Known rows, with every way that one mark hangs from another:
Z_319{Z_900{Z_983}}: [-20 -25  14  15  23  32 -23 -12 -16  11  -1 -35  29  49 -28   6  -8 -58
  -9  37 -20 -31 -25]
Z_900{Z_319 Z_983}: [-50 -20   6   7  12  33 -19 -21  -3   9 -13  -2  13  33 -46  -3  -3 -52
 -13  19 -31 -62 -25]
Z_548{Z_39}: [-41 -42 -14   9  55  12  10  -8 -12  -9 -16  18  22  51  -3   2 -13 -19
  11  29   3 -82   7]
Z_900{Z_983}: [-26 -37   2   4  12  33 -17 -30 -17   5 -18   1  29  38 -34 -14   2 -52
 -10  35 -17 -70 -14]
Z_319{Z_717 Z_900{Z_39 Z_983{Z_220}}}: [-40 -24  22  29  29   2 -42 -12  -4  31 -16 -66  45  78 -32  -1 -28 -23
  -9  25 -52 -12 -38]
Z_717{Z_319{Z_220 Z_900}}: [-49 -29 -18  -5  28  23   7  11 -49  22   4 -36   3  61 -10  21 -10 -33
 -52  42 -48 -37 -14]
Z_900{Z_39 Z_319{Z_220{Z_983}}}: [-71 -15   6  12  20  15 -22  16  -9  15  -6 -54  -9  28  -6   6  13 -31
 -61   8 -57 -60 -12]
Z_548{Z_39{Z_220{Z_983}}}: [-38 -52  29  14  64  12  42  -7  23   7 -31   1  10  44  -6   2   4 -27
 -13  18   8 -73  32]
Z_717{Z_319}: [-36 -41 -11 -17  17  29   5 -13 -45  19 -16  23  15  38 -21  14  -7  -7
 -28  37 -30 -72  11]
Z_319{Z_220 Z_717}: [-64 -27   0  -7  38  30  27   1 -29   8 -19 -43  34  66 -28 -13 -19 -22
 -31   7 -16 -55 -32]
Z_900{Z_319{Z_717}}: [-66  -9  24   0  30  35  16   1  -7  14 -21 -27  27  44 -46  11 -28  -4
  -4  -7 -17 -58 -30]
Z_220{Z_39{Z_548} Z_983}: [-22 -32  27 -22  40  15  32  32   4  -3 -34 -37  12 -12 -11  40  39   3
 -12 -15  18 -57  44]
Z_717{Z_319{Z_900{Z_983{Z_220}}}}: [-33 -41  -8   8  19  22 -15 -15 -37  30 -14  -2  14  64 -32  13  -4 -22
 -20  44 -57 -38  -8]
Z_983{Z_220{Z_39{Z_548}}}: [-36 -31 -11 -13  51  -1  34  12 -18   1 -42 -11  27  28 -21  30  23   4
  25 -13 -15 -72  16]
Z_983{Z_220{Z_39}}: [-31 -49  -6 -13  41  18  19  -4 -21  10 -37  10  16  31 -25  21  19  19
  13  11 -24 -79  11]
Z_983{Z_220}: [-40 -36 -15   5  32  26  20 -14 -42  13 -32  16  34  49 -23   5   8  -3
  20   7 -36 -88  -7]
Z_319{Z_900}: [-24 -17  12   8  36  31   2   6 -33  10  -1 -32  29  46 -14  23 -14 -32
  -2  24 -16 -40 -16]
Z_717{Z_319{Z_220 Z_900{Z_39}}}: [-52 -25 -18   2  23   4 -30  11 -40  26  10 -54   5  63   3  18 -16 -37
 -67  49 -67 -29 -14]
Z_39{Z_220}: [-35 -36  24  -3  40  27  36 -25  -3  16 -30 -12  29  41 -27   5  -8 -43
 -13  23  -9 -71   2]
Z_220{Z_39{Z_548}}: [-29 -23   5 -28  46   5  23  16  -7  -8 -27 -30  24   8 -16  34  12 -16
   5  -4  10 -63  21]
Z_319{Z_220 Z_900}: [-44 -16  -7  10  42  28  10  17 -39   6   4 -56  17  60  -9  13  -5 -50
 -29  22 -29 -36 -31]
Z_900{Z_39{Z_220 Z_548} Z_319 Z_983}: [-59  -2  19  16  26 -17 -32 -20  31  21 -25 -62  23  35 -34   3 -11 -90
 -31   7 -39 -45 -17]

Rows:
[-70 -26  13  -8  27  19  -2   2  18  12 -17 -57  -1  44 -55  -4  -4 -31
 -45   9 -29 -37 -36]	Z_900{Z_319{Z_220{Z_39} Z_717} Z_983}
[-80 -10   8   2  37  27  26  11 -14  14 -14 -48  15  57 -40   0 -20 -19
 -32  -9 -31 -52 -42]	Z_900{Z_319{Z_220 Z_717}}
[-37 -38 -11  18  13   5 -56 -36 -15  16 -28  -4  34  52 -23 -15   5 -37
 -10  35 -60 -68 -12]	Z_900{Z_39 Z_983{Z_220}}
[-77  -2   7 -18  51   3  36  31   5   4 -22 -75   9  35 -36  23  -8 -15
 -26 -26 -13 -37 -24]	Z_900{Z_319{Z_220{Z_39{Z_548}} Z_717}}
[-61 -35  22  -2  31  17  -1 -14  18  18 -37 -24  10  45 -65   3   1   7
  -2  -2 -37 -47 -25]	Z_900{Z_319{Z_717} Z_983{Z_220{Z_39}}}
[-32 -20  38  -1  46  17  60   7   5  10 -42 -45  31  16 -18  17  19 -47
 -15 -20   9 -59  30]	Z_39{Z_220{Z_983} Z_548}
[-32 -33  -4   7   8   9 -62 -16 -23  30   4 -26  15  56 -17  12 -21 -43
 -52  64 -59 -23  -6]	Z_717{Z_319{Z_900{Z_39 Z_983}}}
[-83 -13   5  14  14   5 -49 -12  10  18  -9 -69  15  62 -37 -16 -23 -53
 -58  21 -58 -34 -50]	Z_900{Z_39 Z_319{Z_220 Z_717} Z_983}
[-49 -26  23  -9  55  17  24  30  -2  12  -7 -91  15  57 -23  22 -19  -8
 -35  17 -12  -9 -27]	Z_319{Z_220{Z_39} Z_717 Z_900}
[-34  -7  -3  31  33 -12 -42  -4 -16  17 -18 -66  41  55 -14  15  -4 -62
   3  13 -51 -26 -19]	Z_319{Z_900{Z_39{Z_548} Z_983{Z_220}}}
[-69   9  18  11  21 -10 -44  -8  20  15 -23 -70  39  43 -42   2 -28 -53
 -19  -7 -36 -34 -33]	Z_900{Z_39{Z_548} Z_319{Z_717} Z_983}
[-26 -55  -1  -4  27  18  -6 -23  -7   9 -35   6  19  35 -40   0  23 -15
   3  24 -28 -68   4]	Z_900{Z_983{Z_220{Z_39}}}
[-28 -36   1  -1  12  26 -23 -12 -31  27  -2 -13  13  55 -28  15 -12 -36
 -36  53 -39 -33  -8]	Z_717{Z_319{Z_900{Z_983}}}
[-56 -18   6  16   6  11 -69 -25   7  16  -6 -26  14  33 -32  -4 -12 -58
 -32  32 -55 -57 -23]	Z_900{Z_39 Z_319 Z_983}
[-65 -23  -4 -14  35  21  12  16  -4   5  -9 -32 -12  23 -24  18   9 -26
 -33   9 -32 -62 -15]	Z_900{Z_319{Z_220{Z_39}}}
[-57 -16  13  10  49  26  22  19 -24  14  -3 -81  30  74 -22   6 -30 -28
 -28   8 -23 -15 -40]	Z_319{Z_220 Z_717 Z_900}
[-54 -29  25 -22  50  15  50  41   5   4 -33 -81  15  22 -18  16  20   2
 -41 -28   9 -31  11]	Z_319{Z_220{Z_39{Z_548} Z_983} Z_717}
[-32 -22  33  14  31  32 -12  -9  -8  18  -9 -56  43  67 -43   1 -32 -35
 -10  27 -11 -13 -39]	Z_319{Z_717 Z_900{Z_983}}
[-39 -24  -8  14  30  25 -13   1 -25   7   5 -56  16  61 -22  -8   0 -78
 -43  33 -35 -29 -36]	Z_319{Z_220 Z_900{Z_983}}
[-53 -44  30 -19  42  32  40  28   4   9 -26 -61   5  27 -21   7  18  12
 -49   1  -1 -39   9]	Z_319{Z_220{Z_39 Z_983} Z_717}
[-44 -37 -17   3  15  24 -14   0 -36  23   4 -34   2  67 -19   4  -6 -55
 -63  53 -53 -30 -18]	Z_717{Z_319{Z_220 Z_900{Z_983}}}
[-56 -26  -8  20  19  24 -13 -22 -15  14 -24   5  15  46 -50  -4   8 -34
   5   7 -50 -73 -29]	Z_900{Z_319 Z_983{Z_220}}
[-64  -1 -14  23  22 -19 -45 -14   1  15 -28 -39  27  43 -31   3   3 -52
  -3  -6 -65 -58 -22]	Z_900{Z_39{Z_548} Z_319 Z_983{Z_220}}
[-31 -34   7  -2  37  19 -12  11  -4   4   2 -66   0  47 -20  11  10 -57
 -42  39 -25 -20 -20]	Z_319{Z_220{Z_39} Z_900{Z_983}}
[-31 -36  20   8  18   0 -40 -25  -2  40  -4 -39  13  59 -21  11 -21 -59
 -58  65 -56 -24  -1]	Z_717{Z_319{Z_900{Z_39{Z_220} Z_983}}}
